Known rows, with every step that occurs
nafe vevivup rulu nobib tunif damezu: |  1.10 | -0.99 | -0.57 | -1.08 | -4.72 |  1.39 |  0.37 | -4.01 | -0.36 | -3.16 | -0.60 | -2.53 |  0.01 |  1.81 | -2.06 | -0.53 | -4.91 | -5.38 | -1.64 |  0.24 |
nafe tunif vevivup: |  1.82 | -1.85 | -3.97 | -0.26 |  0.20 | -1.70 |  3.03 |  2.49 | -0.20 | -2.01 |  1.76 | -2.86 | -2.13 | -0.08 |  2.09 |  0.68 | -0.92 | -3.10 | -0.10 |  0.32 |
nafe tunif damezu vevivup: |  2.55 | -2.57 | -3.02 | -0.11 | -2.81 | -2.31 |  4.01 |  0.99 |  0.35 | -4.22 |  1.19 | -2.72 | -2.89 | -1.29 |  0.46 | -2.36 | -2.64 | -6.33 |  0.00 | -0.34 |
rulu tunif damezu: |  2.85 | -3.81 | -1.47 | -2.48 | -2.86 | -1.44 |  1.57 | -0.69 | -0.07 | -2.66 |  0.47 | -0.02 | -0.83 |  1.44 | -0.49 | -1.22 | -3.29 | -3.30 |  0.14 | -0.24 |
vevivup rulu: |  1.55 |  0.62 | -1.67 |  0.90 |  0.02 |  0.34 | -0.24 |  0.72 |  0.03 | -1.60 | -0.24 | -0.33 |  0.23 |  1.89 |  2.07 |  0.87 | -2.08 | -3.09 | -1.84 |  1.09 |
nobib tunif damezu: |  0.31 | -2.77 | -1.08 | -1.00 | -3.19 |  1.73 |  1.28 | -1.93 | -0.67 |  0.22 |  0.17 | -1.19 |  0.56 | -0.72 | -1.15 | -1.39 | -1.22 | -4.00 | -1.17 | -0.15 |
vevivup rulu nobib nafe tunif damezu: |  2.07 | -1.36 | -0.38 |  3.47 | -1.60 |  0.05 | -0.36 | -2.09 | -1.68 | -5.51 |  1.19 | -1.66 |  0.01 |  1.52 |  0.78 | -2.98 | -4.79 | -7.41 | -2.76 |  1.20 |
vevivup rulu nobib: |  1.55 |  1.01 | -0.96 |  0.84 | -1.72 |  0.94 | -1.58 | -0.90 | -1.67 | -3.08 | -0.34 | -0.97 |  0.85 |  4.01 |  1.38 |  0.27 | -4.83 | -4.27 | -1.59 |  1.10 |
vevivup nobib: |  2.51 | -0.27 |  0.15 | -0.82 | -0.06 | -0.68 |  0.00 |  0.85 | -0.97 |  1.38 |  0.02 | -1.17 | -2.14 |  3.56 |  1.84 | -0.19 | -1.04 | -5.38 | -0.53 | -0.33 |
damezu vevivup nobib: |  2.50 | -0.74 | -0.72 | -1.23 | -1.25 | -1.40 |  2.03 |  1.05 | -0.64 | -0.53 |  0.07 | -2.63 | -3.85 |  2.97 |  2.33 |  0.03 | -1.80 | -7.55 |  1.96 | -0.44 |
vevivup rulu tunif damezu: |  3.16 | -1.98 | -1.41 | -0.29 | -1.84 | -1.18 | -0.02 | -1.72 |  0.40 | -4.01 |  0.02 |  0.73 |  0.74 |  1.87 | -0.28 | -0.30 | -5.14 | -4.08 | -1.16 |  1.21 |
tunif damezu vevivup rulu: |  2.49 | -1.05 | -2.29 | -0.31 | -2.10 | -2.05 |  1.32 | -0.84 | -0.21 | -2.99 |  0.66 | -0.21 | -0.73 | -0.51 |  0.44 | -1.68 | -3.60 | -5.86 | -0.62 |  1.27 |
nobib nafe tunif: |  0.59 | -2.83 | -1.20 |  2.83 |  0.50 |  1.02 |  3.42 |  2.55 | -0.32 | -2.85 |  1.18 | -3.42 | -3.39 |  0.37 |  3.39 | -1.64 |  1.26 | -5.29 | -0.92 | -0.80 |
rulu nobib damezu vevivup: |  1.02 | -0.40 | -2.67 | -1.80 | -3.67 |  1.21 |  2.13 | -1.49 | -0.16 | -3.78 |  0.41 | -3.56 | -1.37 |  1.57 |  2.09 | -1.56 | -5.38 | -7.33 |  1.12 | -1.13 |
damezu vevivup rulu nobib: |  1.58 |  0.36 | -1.80 |  0.35 | -2.71 | -0.01 |  0.68 | -0.58 | -1.25 | -4.67 | -0.23 | -2.44 | -1.20 |  3.54 |  2.08 |  0.26 | -5.27 | -6.76 |  0.80 |  0.87 |
tunif vevivup rulu nobib nafe: |  1.41 | -1.22 | -1.60 |  1.21 |  0.77 | -0.29 | -0.68 | -1.09 | -2.68 | -2.40 |  2.03 | -1.44 | -0.25 |  2.38 |  2.57 |  0.13 | -2.89 | -4.87 | -0.69 |  2.01 |
nobib nafe: |  0.21 | -2.66 | -0.69 |  1.27 |  0.72 |  1.25 |  2.16 |  2.04 | -1.23 | -0.31 |  1.08 | -1.84 | -2.64 |  1.07 |  3.34 | -1.38 |  2.11 | -4.06 | -0.74 | -0.45 |

Rows
|  2.05 | -2.97 | -1.48 |  3.54 | -0.68 | -0.99 |  3.27 |  0.02 |  0.00 | -5.38 |  1.61 | -2.74 | -2.85 | -1.26 |  1.96 | -3.05 | -1.86 | -8.36 | -1.00 |  0.60 | | nobib nafe tunif damezu vevivup rulu
|  2.32 | -1.14 | -1.45 |  0.09 | -1.00 |  0.09 |  0.38 | -0.11 |  0.59 | -3.99 | -0.81 | -0.62 | -0.08 |  3.55 |  1.59 |  1.64 | -4.17 | -3.39 | -0.19 |  0.89 | | vevivup rulu tunif
|  3.22 | -0.97 | -2.79 | -0.68 |  0.45 | -1.63 |  2.42 | -0.02 |  1.19 | -1.48 |  1.79 | -3.38 | -2.19 | -0.09 |  2.04 | -0.58 | -3.20 | -6.87 | -0.49 | -0.22 | | nafe tunif vevivup nobib damezu
| -0.18 | -2.54 | -2.53 | -1.47 | -1.17 |  1.62 |  1.84 | -0.28 | -0.97 |  0.85 |  0.83 | -2.59 | -0.27 |  0.34 |  0.93 |  1.78 | -0.28 | -2.91 |  0.59 |  0.46 | | nobib tunif vevivup
|  2.94 | -0.98 | -2.33 |  1.30 | -3.75 | -1.79 |  1.71 | -1.39 | -0.60 | -6.75 |  0.83 | -2.67 | -1.08 |  0.65 | -0.05 | -2.34 | -6.57 | -7.96 | -0.78 |  0.66 | | nafe tunif damezu vevivup rulu nobib
|  2.38 | -0.59 | -3.69 |  1.27 |  0.71 | -1.59 |  1.74 |  1.37 |  0.33 | -3.39 |  1.37 | -2.30 | -0.85 |  0.21 |  2.13 |  1.24 | -2.62 | -3.73 | -1.04 |  1.39 | | nafe tunif vevivup rulu
|  2.01 | -2.45 | -2.48 | -1.92 | -2.65 | -2.00 |  2.50 |  0.28 | -0.64 | -1.57 |  1.16 | -0.84 | -1.99 | -1.00 |  0.21 | -2.33 | -1.92 | -5.21 |  0.32 |  0.07 | | tunif damezu vevivup
|  2.38 | -1.49 | -2.20 | -0.18 | -2.11 | -0.55 |  2.39 |  0.14 |  0.97 | -5.48 | -0.67 | -2.07 | -2.08 |  3.02 |  2.24 |  1.72 | -4.65 | -5.89 |  2.14 |  0.64 | | damezu vevivup rulu tunif
|  0.27 | -2.40 | -0.14 | -0.46 | -2.16 |  1.47 |  2.02 | -0.01 | -1.95 | -2.29 |  0.57 | -3.85 | -3.54 |  3.26 |  1.68 | -1.53 | -0.78 | -5.15 | -0.24 | -1.27 | | rulu nobib nafe vevivup
|  2.04 |  0.43 | -3.22 | -0.96 | -0.47 | -0.04 | -0.66 | -2.40 | -0.55 | -2.67 |  1.52 | -1.28 |  1.27 |  1.07 |  1.70 |  0.23 | -5.75 | -4.89 | -1.12 |  1.53 | | tunif vevivup rulu nobib damezu
|  2.73 | -0.64 | -2.30 | -2.48 |  1.04 | -1.35 |  0.91 | -0.94 |  0.33 |  1.44 |  1.65 | -1.57 | -1.39 |  0.33 |  1.96 | -0.28 | -2.38 | -5.85 | -0.21 |  0.20 | | tunif vevivup nobib damezu
|  3.53 | -1.91 | -1.41 |  0.01 | -2.30 | -3.00 |  2.94 |  0.17 |  0.07 | -3.22 |  1.05 | -2.65 | -3.31 |  0.06 |  0.31 | -2.54 | -3.48 | -8.52 | -0.03 | -0.36 | | nafe tunif damezu vevivup nobib
|  1.90 | -1.78 |  1.39 |  1.09 |  1.23 |  0.15 |  0.68 |  0.69 | -1.41 |  1.09 |  0.76 | -1.86 | -3.29 |  3.14 |  2.94 | -1.65 |  0.86 | -6.77 | -0.62 | -0.35 | | vevivup nobib nafe
|  1.95 | -0.30 | -3.15 | -0.45 |  1.33 | -1.35 |  0.09 |  0.67 | -0.71 | -0.66 |  1.27 | -0.34 |  0.21 |  0.81 |  2.16 |  1.73 | -1.86 | -2.37 | -0.79 |  2.05 | | tunif vevivup rulu
|  2.33 | -0.74 | -0.12 | -2.55 | -1.22 | -0.91 |  1.90 |  0.75 |  0.31 |  0.89 | -0.51 | -2.64 | -4.28 |  3.09 |  0.73 |  0.28 | -0.45 | -4.85 | -0.27 | -1.36 | | nafe vevivup nobib
|  2.91 | -4.15 | -2.20 | -2.63 | -3.62 | -2.08 |  3.09 | -0.66 |  0.04 | -4.15 |  0.38 | -1.24 | -2.27 |  1.22 | -0.08 | -1.02 | -4.07 | -5.37 |  2.04 | -0.34 | | rulu tunif damezu vevivup
|  1.55 | -4.15 | -1.60 |  2.15 | -1.19 | -0.99 |  4.47 |  1.04 | -0.39 | -4.09 |  1.94 | -3.21 | -3.96 | -1.46 |  1.94 | -3.53 | -0.37 | -7.85 | -0.15 | -0.49 | | nobib nafe tunif damezu vevivup
|  0.97 | -0.94 | -3.56 | -1.91 | -1.81 |  0.79 |  3.96 |  0.32 |  2.01 | -2.24 |  0.39 | -3.08 | -2.31 | -1.10 |  2.86 | -1.05 | -2.54 | -6.37 |  1.04 | -1.16 | | nobib damezu vevivup
|  2.46 |  0.13 | -0.62 | -1.41 | -0.24 |  0.41 |  0.68 | -0.90 |  1.11 |  0.85 |  0.25 | -1.69 | -1.60 |  1.52 |  2.07 | -1.49 | -2.61 | -6.90 | -1.03 | -0.95 | | vevivup nobib damezu
|  1.67 |  1.35 | -1.83 |  0.37 | -1.95 |  1.82 | -0.88 | -2.64 |  0.27 | -3.73 | -0.21 | -1.41 |  1.47 |  2.17 |  1.53 | -0.80 | -6.21 | -5.87 | -1.98 |  0.47 | | vevivup rulu nobib damezu
|  1.51 |  0.03 | -2.41 |  0.45 | -1.13 | -0.35 |  1.93 |  0.96 |  0.25 | -3.22 | -0.23 | -1.85 | -1.81 |  1.58 |  2.62 |  0.93 | -2.76 | -5.67 |  0.72 |  0.85 | | damezu vevivup rulu
|  0.41 |  0.33 | -0.34 |  1.28 | -3.01 |  3.22 | -1.41 | -2.77 | -1.39 | -3.06 | -0.83 | -2.29 |  1.74 |  3.89 |  0.46 |  0.78 | -4.98 | -5.32 | -1.19 |  1.00 | | vevivup rulu nobib tunif
|  3.36 | -1.87 | -0.64 | -1.82 | -2.14 | -2.90 |  1.43 | -0.80 | -0.81 | -0.47 |  0.90 | -0.89 | -2.53 |  0.70 |  0.19 | -2.49 | -2.82 | -7.67 |  0.45 | -0.03 | | tunif damezu vevivup nobib
|  1.59 | -3.35 | -1.03 |  1.76 | -3.14 | -0.39 |  2.75 | -0.82 | -2.18 | -5.70 |  1.76 | -3.74 | -3.10 |  1.19 |  1.21 | -3.74 | -3.55 | -8.86 |  0.23 | -0.38 | | rulu nobib nafe tunif damezu vevivup
|  2.21 | -0.31 | -3.20 |  1.22 | -0.79 | -1.26 |  0.60 | -0.07 | -1.03 | -4.68 |  1.33 | -2.74 | -0.34 |  1.94 |  1.57 |  0.78 | -4.92 | -4.76 | -1.11 |  1.51 | | nafe tunif vevivup rulu nobib
|  2.69 | -0.75 | -1.67 | -0.38 | -3.50 | -1.76 |  0.23 | -2.30 | -1.55 | -4.18 |  0.82 | -0.73 | -0.13 |  1.10 | -0.17 | -2.10 | -5.95 | -6.96 | -0.47 |  1.19 | | tunif damezu vevivup rulu nobib
|  0.55 | -2.41 | -0.88 | -1.32 | -5.80 |  1.53 |  1.23 | -3.35 | -2.16 | -2.95 |  0.21 | -2.98 | -0.21 |  1.69 | -1.18 | -1.80 | -5.03 | -7.16 |  0.80 | -0.18 | | rulu nobib tunif damezu vevivup
